Each row was made from one path, in order. Every step used is in the known rows, and no mark comes twice. Write each row's path.
Known rows
gofov-pepo-zedo-bapi: [ -9.9   2.1   0.5   8.6 -19.1  -5.3  47.1  11.7 -19.4 -10.5 -16.9 -20.8
 -11.8   6.3   2.3  -3.5  27.6 -14.6  -1.7   7.3 -20.3  -1.4  -9.1  17.4
   1.6   8.2 -12.5   6.1   6.1]
bapi-matisu: [ 17.4 -12.9   3.9  19.7  -6.0   8.8  17.9   1.7  -2.9   2.2  12.7  -4.2
 -10.1   8.5   0.3  -6.5  -7.5  -5.9  -3.5  -2.6  16.8   9.3   0.9  -6.2
   4.4  -5.4 -24.2  28.3 -13.1]
matisu-pepo-zedo-budim-fute: [ 10.6   1.1  16.5  -4.7  33.5 -16.1  14.1  -3.3  16.0  -4.8   5.8 -11.3
 -15.8 -26.6 -24.9   3.6  -4.3  22.5 -19.8  16.7 -22.1 -28.8  -2.8   7.6
   3.5  -2.0  21.4  -3.8  -3.2]
matisu-bapi-zedo-budim: [ 14.1 -30.8 -20.8   1.5   4.9  12.4  -2.7 -12.8 -24.2  -9.8 -25.0   1.9
   7.2  -1.1  15.5 -10.9 -45.2  30.7  17.2  -2.4  20.0 -12.6  -8.0   4.0
   5.5   2.7 -43.2 -20.0 -26.5]
pepo-gofov-bapi-zedo-budim: [ -2.8  -4.9  -9.3 -14.9  -9.4  -4.5 -47.1 -17.7  10.1   1.9 -13.5   8.7
   6.3  -2.5  -6.4  -5.7 -34.0  -1.2  15.7   1.8   4.1  11.0  -3.1  -4.9
 -12.0  16.8   4.9 -35.8  -2.4]
matisu-pepo-zedo: [ -2.4   6.6  29.7 -26.3  20.4  -7.1  26.7   7.4   1.4  22.0   9.4  -6.1
 -19.5   2.0 -19.6   6.4  27.9  -6.2 -20.3   6.3 -20.9  -8.3  -2.4  10.0
   3.7 -14.8  12.2  25.2   4.4]
pepo-gofov-bapi-fute: [-32.0   6.2  11.7   1.8   3.2  15.9 -34.0 -11.8  15.6  -4.7  19.9   1.1
  13.8  25.0  -3.9   0.1  -8.5 -49.7   1.0  19.3 -28.0  28.8  -6.7  -1.1
 -34.2   1.4   6.8 -25.9   5.0]
pepo-gofov: [  0.3  -4.5  20.2 -14.6  -5.7   9.6 -12.1  -7.2 -11.4   9.8  -1.7  -0.5
  20.7  10.3 -11.9   6.1   0.8 -13.6   2.2  13.8  -9.0  26.8  -7.5  -3.1
   3.9  -3.4  -9.8  -8.2  14.7]
bapi-fute: [  0.1  -2.0   8.7  13.7  16.3  29.7   4.0  -5.3   5.1  -7.9  16.5  -4.3
   5.0  23.6   7.4  -5.3  -2.2 -18.1   1.3  12.3 -18.8  13.0 -18.3   2.0
 -16.8  -5.0 -20.6   9.8 -19.5]
gofov-pepo-zedo: [  0.8   4.9   9.2  -7.7 -16.6   2.1  37.4  19.5  -9.3   8.8  -7.0 -19.5
  -6.7   6.0  -5.8   2.1  24.2  -0.4  -1.4  -1.5 -11.9   6.1 -12.2  17.9
   6.3  -0.3   2.8  40.1   2.4]
gofov-pepo-zedo-budim: [  7.2  -1.0  -9.9 -20.7  -9.6 -14.0  29.2  19.8   0.2  -1.7 -24.5 -20.6
  -4.4 -12.6 -10.5   0.4  -4.6  19.9   4.3  -9.6 -14.6  -9.2 -10.4  17.6
  10.2  12.5  10.5  28.8  -5.2]
gofov-pepo: [ 16.5  -6.3   0.8  -2.0 -15.4  11.9  17.4   7.2 -15.2  10.5 -18.2 -10.0
  15.0  17.2   8.1   8.3   8.1  16.2  -4.3  -2.1  -6.1  16.6 -16.1  14.9
   9.0  -1.5 -10.0  38.0   0.0]
matisu-budim-fute: [ 24.9 -12.8   6.9  24.8  25.6  12.7   6.9 -19.6   5.6  -6.0  17.3  -1.7
   5.3   0.4  15.7  -3.1  11.3  41.1  -0.7  26.4   5.5  -1.8  -7.9  16.1
  23.3  -7.1 -13.7 -10.4  -8.4]
pepo-zedo-budim-gofov-bapi-matisu: [-11.4   7.5 -17.3  -6.3 -18.0 -33.4   0.2  25.7  27.1 -10.6   3.3   1.9
 -12.9 -25.7 -17.6 -14.1 -17.0  -7.2   5.1 -28.4  29.7 -11.6  24.9 -22.8
 -10.8   0.7  37.3   0.9  -1.9]
gofov-bapi-matisu: [ -3.0  -6.9  -1.9  20.6 -16.4  -6.4   1.3   4.3  16.5   3.0  14.5   0.1
 -14.8  18.1   6.0 -14.1 -10.5 -12.6  -4.6   1.3  22.0  12.6   5.4  -1.8
  -8.5  -2.8   1.0  13.1 -11.7]
matisu-budim-gofov-pepo: [ 23.8  -2.0 -14.7 -17.9   0.7   8.3   9.1   8.0 -17.2  14.3 -15.5   3.7
  29.9  -5.7  19.5  20.2  20.4  46.6   1.4 -24.9  10.3   7.4   4.0   4.3
  33.0  -9.9   2.4  29.5  15.7]
matisu-budim-gofov: [ 16.0  -2.7  -6.1 -14.1  12.0   4.3   2.1   4.8  -4.4  10.1  -0.3  13.0
  22.6  -1.5  13.3   5.4  21.0  39.5   5.8 -13.0  21.9   6.9   6.8  -6.8
  29.3 -19.4  -2.2   6.2   5.2]
zedo-budim-gofov-pepo: [ 18.6  -3.3 -23.2 -21.2 -14.9  -6.4  -1.0  16.0 -11.2  -1.3 -40.4  -0.7
  37.1 -14.2  -2.3  15.3 -16.8  43.1   2.4 -32.0   9.0   0.8  -2.4 -10.0
  13.9  -2.0  11.0  23.4   9.2]
budim-gofov-pepo-zedo-bapi-fute: [-19.8  14.1  -7.4  19.2 -10.0  17.3  30.1  13.1 -17.8 -24.1   1.2 -11.5
   3.4  -3.3   3.6   7.6  23.7 -37.7   1.7 -12.1 -26.2  -2.5  -0.3  -6.9
 -21.6  -0.7  -4.0  -0.8   9.8]
matisu-pepo-gofov-bapi: [-17.1   5.1  24.0 -31.1   7.5 -11.3 -31.9 -10.7   8.3  28.3  -0.1   6.0
  12.7  15.0 -17.1  15.7   7.3 -23.0 -23.9  15.4 -24.5  17.3   3.5   1.4
  -7.9  -8.5  25.6 -11.2  26.0]
pepo-zedo-bapi: [-15.5  -0.5   8.9  11.3  -9.6  -9.1  35.4   8.7  -4.8 -14.8  -1.8 -11.8
 -18.5   9.3  -2.9 -16.4  27.5 -21.8   2.4  18.7  -7.2  -3.3  -5.6   5.8
  -0.3   1.1 -15.3 -16.3  -5.0]
zedo-pepo-gofov-bapi: [-21.1   6.1  21.7  -6.4  -6.3  -4.6 -50.1  -1.2  21.6  29.6  -6.7  19.3
  23.6  10.6  -8.0  12.6 -11.9 -41.2  -2.2  14.2 -15.3  22.1   8.8  -2.0
  -5.9  -8.6  23.4 -16.9  11.8]
matisu-bapi-gofov-pepo-zedo-budim: [-17.7   1.6 -28.5 -40.3  -1.5  -6.8  10.1  16.6 -19.2 -18.9 -29.0  -1.9
   5.3   2.0  10.2 -10.7 -13.0  25.7   6.0  -6.7   3.5 -25.9 -11.4   8.3
   2.7  14.0 -12.1  12.7  -1.9]

Which path is each row?
[ -9.2  21.1   0.6 -28.7 -10.0   5.4  12.7  17.2 -11.8  -0.8  -1.1  -3.3
  -6.9  19.1   4.6  -6.0  34.5   6.9   2.7  -6.0  -3.1  -4.8 -19.1   5.6
   0.6   9.5  -1.9  43.4   1.7] => bapi-gofov-pepo-zedo
[ 32.9  -5.8 -27.9 -10.4 -14.2  10.2 -10.3   0.8 -24.4   2.8 -33.9   4.5
  21.2 -19.1   6.6  13.3 -21.0  43.6  14.7 -41.0  16.8  -4.8  -3.5 -13.2
   8.4   5.0  -4.9  19.6   0.6] => bapi-zedo-budim-gofov-pepo
[ 17.4  -4.5 -13.7 -19.4  -2.5 -10.1  -8.8  11.0   0.0  -6.5 -25.8   9.8
  31.3 -10.5  -5.0  -1.3 -16.0  34.4   9.5 -18.5  15.6  -0.8   2.1 -19.9
   8.5  -9.8   5.1   0.0  -2.9] => zedo-budim-gofov
[  0.3  -1.3  11.1  38.5  21.1   1.1 -44.2 -20.7  29.6  16.4  31.6  15.7
   2.7 -23.0   4.1  16.9 -27.3 -18.3  -6.5  18.0   1.5   3.8  29.1   2.9
  10.1  -2.7  16.4 -28.4  13.0] => zedo-pepo-gofov-bapi-matisu-budim-fute
[  4.5  -0.2   8.3 -40.3  24.7 -23.0  18.0   8.7  13.7  12.1  -8.6  -8.9
 -16.5 -14.8 -25.8   5.4  -1.1  12.2 -16.7  -1.4 -19.4 -21.6  -0.8   7.6
   7.1  -2.1  19.8  15.0  -3.0] => matisu-pepo-zedo-budim
[  5.0  -6.7  -1.7  18.2  -4.4   1.2 -49.2 -32.8  11.2 -14.5   2.8   4.2
   8.0 -12.2  -6.6  -4.9 -37.5   8.1  13.9  17.8   3.2   4.0  -2.5  -3.1
 -14.3  16.3   8.0 -56.3  -1.1] => pepo-gofov-bapi-zedo-budim-fute
[  2.0  -4.3   3.0  13.0 -15.1   8.4 -16.5  -9.9   7.2   6.8   4.1   8.8
 -10.4  27.0  12.5 -16.8   1.9  -0.2  10.4   4.0  17.3   9.9 -10.4   3.3
 -10.8   1.8  -6.0  -4.5 -19.6] => gofov-bapi-zedo
[-25.9  17.8   0.5  -7.8  -4.0  -4.4   8.9   5.6  -6.8 -23.2   2.7   6.4
 -18.9  23.2   5.8 -23.2  39.3 -16.2   6.5  13.8   2.8 -13.8 -11.4  -5.7
  -8.2   8.1 -20.3 -13.3  -6.4] => pepo-zedo-bapi-gofov
[-29.0  17.6 -12.9  -9.0   4.8 -11.8 -10.4  18.3  35.0 -22.8   9.1   2.3
   1.5  -9.1 -11.8 -11.2 -11.7 -20.4  13.1 -13.5  -5.6  -8.1   4.8 -14.8
 -31.0  -1.0  37.3 -16.5  -9.0] => pepo-zedo-budim-gofov-bapi-fute
[ 23.1 -11.5  -2.5  19.3   9.8  -2.3  -1.6 -10.9  11.2 -20.7  -7.1  -4.5
  12.7  -6.7  -3.0  -8.1 -25.5  36.5  -0.5  17.3   2.8  -7.5 -14.4   2.1
   6.1   2.8  -3.5 -16.4 -15.7] => zedo-budim-fute
[-19.1   1.8  13.8 -14.4 -15.7  -6.7 -28.9  -4.3   9.2   8.8   0.2   3.7
  16.2  22.8  -8.4  -2.4   1.1 -22.6   1.5  19.3  -3.7  29.4  -2.5   0.1
  -9.0  -2.6  13.0 -21.6  14.6] => pepo-gofov-bapi
[ 17.3   2.3  -3.4  -8.6 -21.5   9.7   9.0  13.9 -22.6   9.1 -21.7   1.4
  33.2   5.0   5.2  18.2  13.6  21.7  -0.5 -24.0   5.0  14.0  -4.0  -9.3
   9.1 -13.6   2.5  32.7  15.3] => budim-gofov-pepo
[ 14.1  -9.7 -20.5  23.4   4.5  -1.9  13.6  -2.6 -13.8  -8.3   5.4   8.2
   0.6 -14.2  19.9   2.2   7.6  12.9   3.2 -16.4  30.2  -1.6  23.8 -16.0
  21.6  -4.9 -23.9 -13.9   3.4] => zedo-bapi-matisu-budim-gofov
[ -4.8  -5.8  -3.1  -0.9   2.6  -6.4 -20.9 -12.7  13.1  11.9  21.8   3.1
  -2.8  -0.8   5.5   0.7  -8.4 -13.4   0.2   7.4  11.8  19.3  17.4   5.0
  10.0   7.4   4.7 -13.0  12.3] => pepo-gofov-bapi-matisu-budim
[  9.4 -27.1  -1.0  13.7  -1.0  28.1   8.4 -13.1 -35.8  -0.2  -7.4   5.1
   3.8  16.4  20.4  -9.4 -17.3   7.9  15.0   5.5  21.0   1.6  -8.4   4.8
   1.4 -10.5 -51.0  -9.5 -20.2] => matisu-bapi-zedo
[  1.1  -3.3   0.5 -20.9   2.8 -18.3  20.3  15.9  13.3  -7.3 -10.6  -9.9
 -11.3  -9.0 -16.5 -13.6  -5.3  12.1   9.2   2.7  -1.2 -10.6  -7.7   6.1
   5.0   5.0   5.6   6.4 -14.7] => pepo-zedo-budim
[  9.3  -6.9  23.3 -15.0  15.4   7.2  -7.4 -13.4 -12.6  28.5  15.4  -1.6
  -2.0  -7.9 -22.8  24.7 -10.5 -24.1 -27.7  -2.7 -15.5  13.1  12.3 -10.7
   0.5  -6.6  -7.8  17.4  23.5] => bapi-matisu-pepo-gofov
[ 11.2  -5.6  -9.9  56.0   4.7   2.3  50.7  -8.0 -11.0 -19.9  20.4 -23.9
 -30.4 -28.0  15.1   1.4  15.5   5.3  -8.4  11.4  -2.0 -18.8  10.6  21.0
  18.1  15.6 -17.6  -4.1   3.6] => gofov-pepo-zedo-bapi-matisu-budim-fute
[ -0.4   1.3 -12.1  18.1   1.9 -10.3  37.1   9.8  -8.2 -11.6  17.8  -0.6
 -21.1 -26.7   7.8  -4.1  22.3  -6.2   3.0 -16.7  24.4 -13.5  29.1 -11.1
  17.8  -4.6  -9.2 -12.4   6.2] => pepo-zedo-bapi-matisu-budim-gofov
[-28.5  10.8  20.6 -16.7  26.8  10.8 -36.5 -18.8  15.5  13.1  22.4   3.9
   7.6  18.3 -11.8  16.7  -4.9 -47.0 -21.3  18.8 -45.3  18.6  -1.2  -0.7
 -30.7  -4.7  19.6 -15.5  16.8] => matisu-pepo-gofov-bapi-fute
[  7.3   1.4 -14.7  -2.0   1.3   4.4 -24.4  -6.7   3.6  11.5   8.2  23.7
   4.0   3.8  25.3  -3.1  13.4  28.8  17.0 -18.4  36.6   3.2  10.2  -5.7
  11.1  -9.2   7.8 -12.4  -2.9] => matisu-budim-gofov-bapi-zedo
[-20.2   9.0  -3.0  25.4  -1.2  18.2  39.7   4.7 -10.9 -23.4   3.6 -22.0
 -14.2   9.4   7.6  -2.8  16.2 -41.9   0.5   9.8 -41.1  -2.4 -14.3  16.0
 -21.7  12.5 -16.6   1.5  -4.0] => gofov-pepo-zedo-bapi-fute
[-26.5   4.9   7.2  27.2  10.2  13.0  32.4   0.3   0.7 -28.2  19.1 -13.9
 -20.0  14.7   2.0 -14.1  17.6 -51.0   3.6  20.9 -29.8  -3.9 -10.9   5.1
 -26.4   3.8 -21.1 -21.9 -16.5] => pepo-zedo-bapi-fute
[  0.6  -0.6  26.3  -8.5   4.8  10.4 -32.9  -2.0   0.1  29.4  -8.1  15.3
  26.3   0.2 -11.2  24.0 -12.9 -30.8  -1.7  11.2 -17.9  19.8   4.2  -5.0
   6.5 -11.9  -0.7  -1.8  13.3] => zedo-pepo-gofov
[ -6.3  11.1  -4.1   2.4 -26.2  -6.1  35.1  20.6 -25.8  -8.6 -19.3  -9.2
   8.5  -7.5  -0.3   7.0  33.6 -10.3   1.8 -15.4  -3.6  -0.9   4.0  -4.9
   3.6  -3.5   2.6   3.8  21.1] => budim-gofov-pepo-zedo-bapi
[  4.3  10.5  -8.6 -20.8  -9.6  15.6  -8.0   5.0 -16.1   2.0 -13.8   5.9
  14.4  32.0  18.3   0.9  16.9  24.2  -0.8  -4.6   1.8   3.7 -23.5   0.5
   3.1   7.9 -16.6  42.7   0.2] => bapi-gofov-pepo
[ -6.6  10.4 -18.0  -3.2 -13.4   9.0  -3.4  -2.1 -24.3 -16.1 -24.0   3.8
  11.5  32.5  25.1  -5.3  23.8  10.0  -0.2   1.7  -3.3  -2.6 -20.4  -0.7
  -0.5  16.2 -31.0   7.6   3.3] => zedo-bapi-gofov-pepo
[-20.3  11.9  -9.6 -26.1 -12.7 -35.8  -4.4  26.9  27.1  -8.6 -12.5   5.7
   3.0 -13.0 -15.5 -13.3  -2.1   6.9  10.1 -15.0  18.1  -8.3  10.4 -13.9
  -6.0  -5.2  45.3 -12.1   1.1] => pepo-zedo-budim-gofov-bapi
[  0.3  -5.8   3.7  32.6   9.2   0.4 -24.0 -24.4  17.4  -1.4  38.4   0.7
  -4.9 -10.4   4.6   0.9 -11.2  -2.1  -5.1  21.0  10.0  13.0  17.4   5.2
   5.1   5.0   8.0 -32.1  14.2] => pepo-gofov-bapi-matisu-budim-fute
[ 14.8  -0.3  -3.2  10.3  -2.5  -6.3  27.4   5.8   2.9 -17.7  -9.7 -24.8
  -2.0 -23.6 -10.3  -0.2  -9.5  27.5  -2.4   6.3 -14.0 -16.2 -13.2  17.1
   5.4  11.5  14.9  12.2  -2.5] => gofov-pepo-zedo-budim-fute
[  1.5   8.5   4.5  10.8 -10.4   8.4 -47.2   2.0   9.3  26.3  -5.6  34.2
  14.8   2.7  11.1   8.1  -7.0 -13.4  11.2 -21.3  26.4   3.4  17.0 -21.3
  -6.0 -20.2  17.5  -3.3  -6.1] => budim-gofov-bapi-zedo-pepo
[ -5.2   1.8  20.8 -21.5   4.5   4.8 -40.8 -25.2  -2.9  31.2   6.7  11.1
  -2.5  11.8 -11.6  14.5  -0.9 -20.8 -12.3   6.4 -14.1  13.6   3.1  -0.5
 -11.5  -1.0  10.1 -15.7  16.7] => matisu-pepo-gofov-bapi-zedo
[  0.4  -0.2   9.0  18.3  -3.7   8.2 -39.1  -5.4  18.1  26.3  -3.1  23.9
  -5.1  16.9  14.2  -0.1 -11.1 -18.8   9.9   0.4   8.4   3.1   1.1   0.5
  -6.4  -6.2   3.1  -0.9 -19.9] => gofov-bapi-zedo-pepo
[-26.7  19.7  -2.2 -28.7  28.4 -16.4 -14.2  10.7  33.1  -2.7  10.7   5.5
  -5.4 -15.2 -19.1   6.8  -7.1 -18.1 -11.2 -15.5 -23.2 -20.9  12.3 -14.0
 -29.3  -6.3  50.0  -7.7   1.7] => matisu-pepo-zedo-budim-gofov-bapi-fute
[  5.2  -1.7   8.1  -0.6  21.1  -4.9 -52.6 -39.2   9.8   6.8   3.5   8.1
   1.5 -16.9 -16.7  13.5 -34.0   9.1 -13.2  14.8 -14.0  -8.6   2.1  -2.5
 -12.3  10.0  23.7 -47.0  11.1] => matisu-pepo-gofov-bapi-zedo-budim-fute
[ 15.3 -17.1 -15.5  30.4   9.1  -0.8  23.6 -10.6  -8.0  -8.0   7.7  -2.4
 -18.1  -1.8  22.8  -7.2   0.5   6.2  -1.6   5.4  13.4  -3.8  10.7   5.4
  21.6   6.6 -38.0 -11.1  -9.8] => zedo-bapi-matisu-budim
[  9.4  -2.4   7.1  11.9   8.2 -11.8  19.7   2.2  14.9 -22.4   4.3 -13.4
  -8.0 -21.1 -15.7 -14.3  -8.8  21.5   2.2  18.4  -4.7 -17.6  -8.4   7.4
  -1.3   3.7   8.6 -12.6 -13.3] => pepo-zedo-budim-fute
[ -9.2  -4.8 -17.1 -19.6  -7.7  20.1   0.0   3.8 -36.2  -5.8 -22.4   8.2
  25.0  32.6  29.0  -3.1   1.1  24.2   1.1   0.0   9.8  -4.1 -18.1   5.3
   5.4   1.4 -36.7  22.0   2.5] => matisu-bapi-gofov-pepo
[ -8.5  -2.1  11.0  -0.7 -16.5   9.5 -37.0 -18.0  -2.8  11.9   5.8   7.7
   1.1  18.6  -2.1  -3.9  -6.5 -22.0  10.8   8.9   3.7  24.2  -3.6  -2.5
 -14.3   4.0  -1.5 -25.3   6.7] => pepo-gofov-bapi-zedo
[  3.9   0.8  23.5  -5.1  15.2  -5.4  34.4   9.5   1.0  20.3  25.6 -10.7
 -37.9  -9.7 -21.1   6.2  11.1 -23.3 -27.0  -4.7  -7.8 -11.1  11.3   0.1
  -0.2  -9.2   4.2  40.9   1.0] => bapi-matisu-pepo-zedo
[ 19.8  -5.6  14.7  14.7   2.9  25.1 -21.3  -8.0  -4.3  27.7  -3.2  19.4
   0.2   3.5  10.1   9.0 -11.7  -7.4  10.2  -2.1   5.2  -0.4  -3.1  -2.5
   4.6  -9.2 -20.4  14.8 -21.5] => bapi-zedo-pepo
[  3.6  -4.8 -18.7  21.9  -3.6  -5.5  52.0   4.5 -13.6  -5.6   7.1 -19.9
 -32.8 -15.6  14.8   0.8  18.6  -2.8  -3.2  -5.0  -1.4  -8.7  12.1  20.1
  21.5  17.1 -19.5  15.0   4.1] => gofov-pepo-zedo-bapi-matisu-budim
[ -2.3   2.6   5.9  15.0  18.0 -29.9   5.6  -1.8  37.3  -4.0  22.7 -10.5
 -37.1 -27.6 -22.9  -4.1 -20.3  -0.5 -25.6   8.1  -4.7 -30.9  16.5   2.6
 -11.4   6.6  38.6  -5.7  -5.4] => gofov-bapi-matisu-pepo-zedo-budim-fute
[ -0.7   4.4  -4.4 -25.9  -4.5 -19.0  11.6  24.2   5.2  -8.7 -13.9  -0.3
   8.2 -22.0 -18.7  -4.5  -1.5  17.0  11.0 -19.9  14.6 -11.2   5.8 -16.4
   4.4  -7.9  19.5   3.7  -0.3] => pepo-zedo-budim-gofov
[  0.7   3.4  -2.5   5.8 -18.7   6.6 -25.4  -0.8  -1.8   7.3   0.4  19.5
   8.8  13.2  10.9  -7.3   6.3   6.2  14.5 -18.7  33.8  10.4   3.9 -18.6
 -11.1 -12.6   8.6  -8.7  -4.5] => budim-gofov-bapi-zedo
[ -5.5  17.3 -19.8 -41.5  -4.8  -9.4   1.5  19.0   0.8 -11.4 -20.0  -2.8
  -3.7   0.6  -1.8  -8.1   5.3  26.8   5.8 -13.5  -0.9 -17.6 -16.6   2.5
   4.1  22.2   4.9  32.3  -3.2] => bapi-gofov-pepo-zedo-budim
[ -9.9  -5.1   3.6  31.2 -11.9  -8.6  42.7   8.1  -5.6 -17.2  14.1 -15.4
 -36.2  -3.5  -4.2 -17.5   9.7 -34.1   0.0   5.4   5.1  -6.9   7.4  -2.8
  -5.1   6.0 -24.3  -2.0  -8.0] => pepo-zedo-bapi-matisu
[ 30.0 -15.7   0.6  46.1  20.9  12.9  14.5 -17.8   5.5  -5.1  34.5  -4.1
 -12.4 -12.3  15.6  -2.3  -4.2  29.1  -5.3  13.4  21.4  -4.4   6.5   8.5
  20.8  -4.3 -19.1   3.8 -11.6] => bapi-matisu-budim-fute
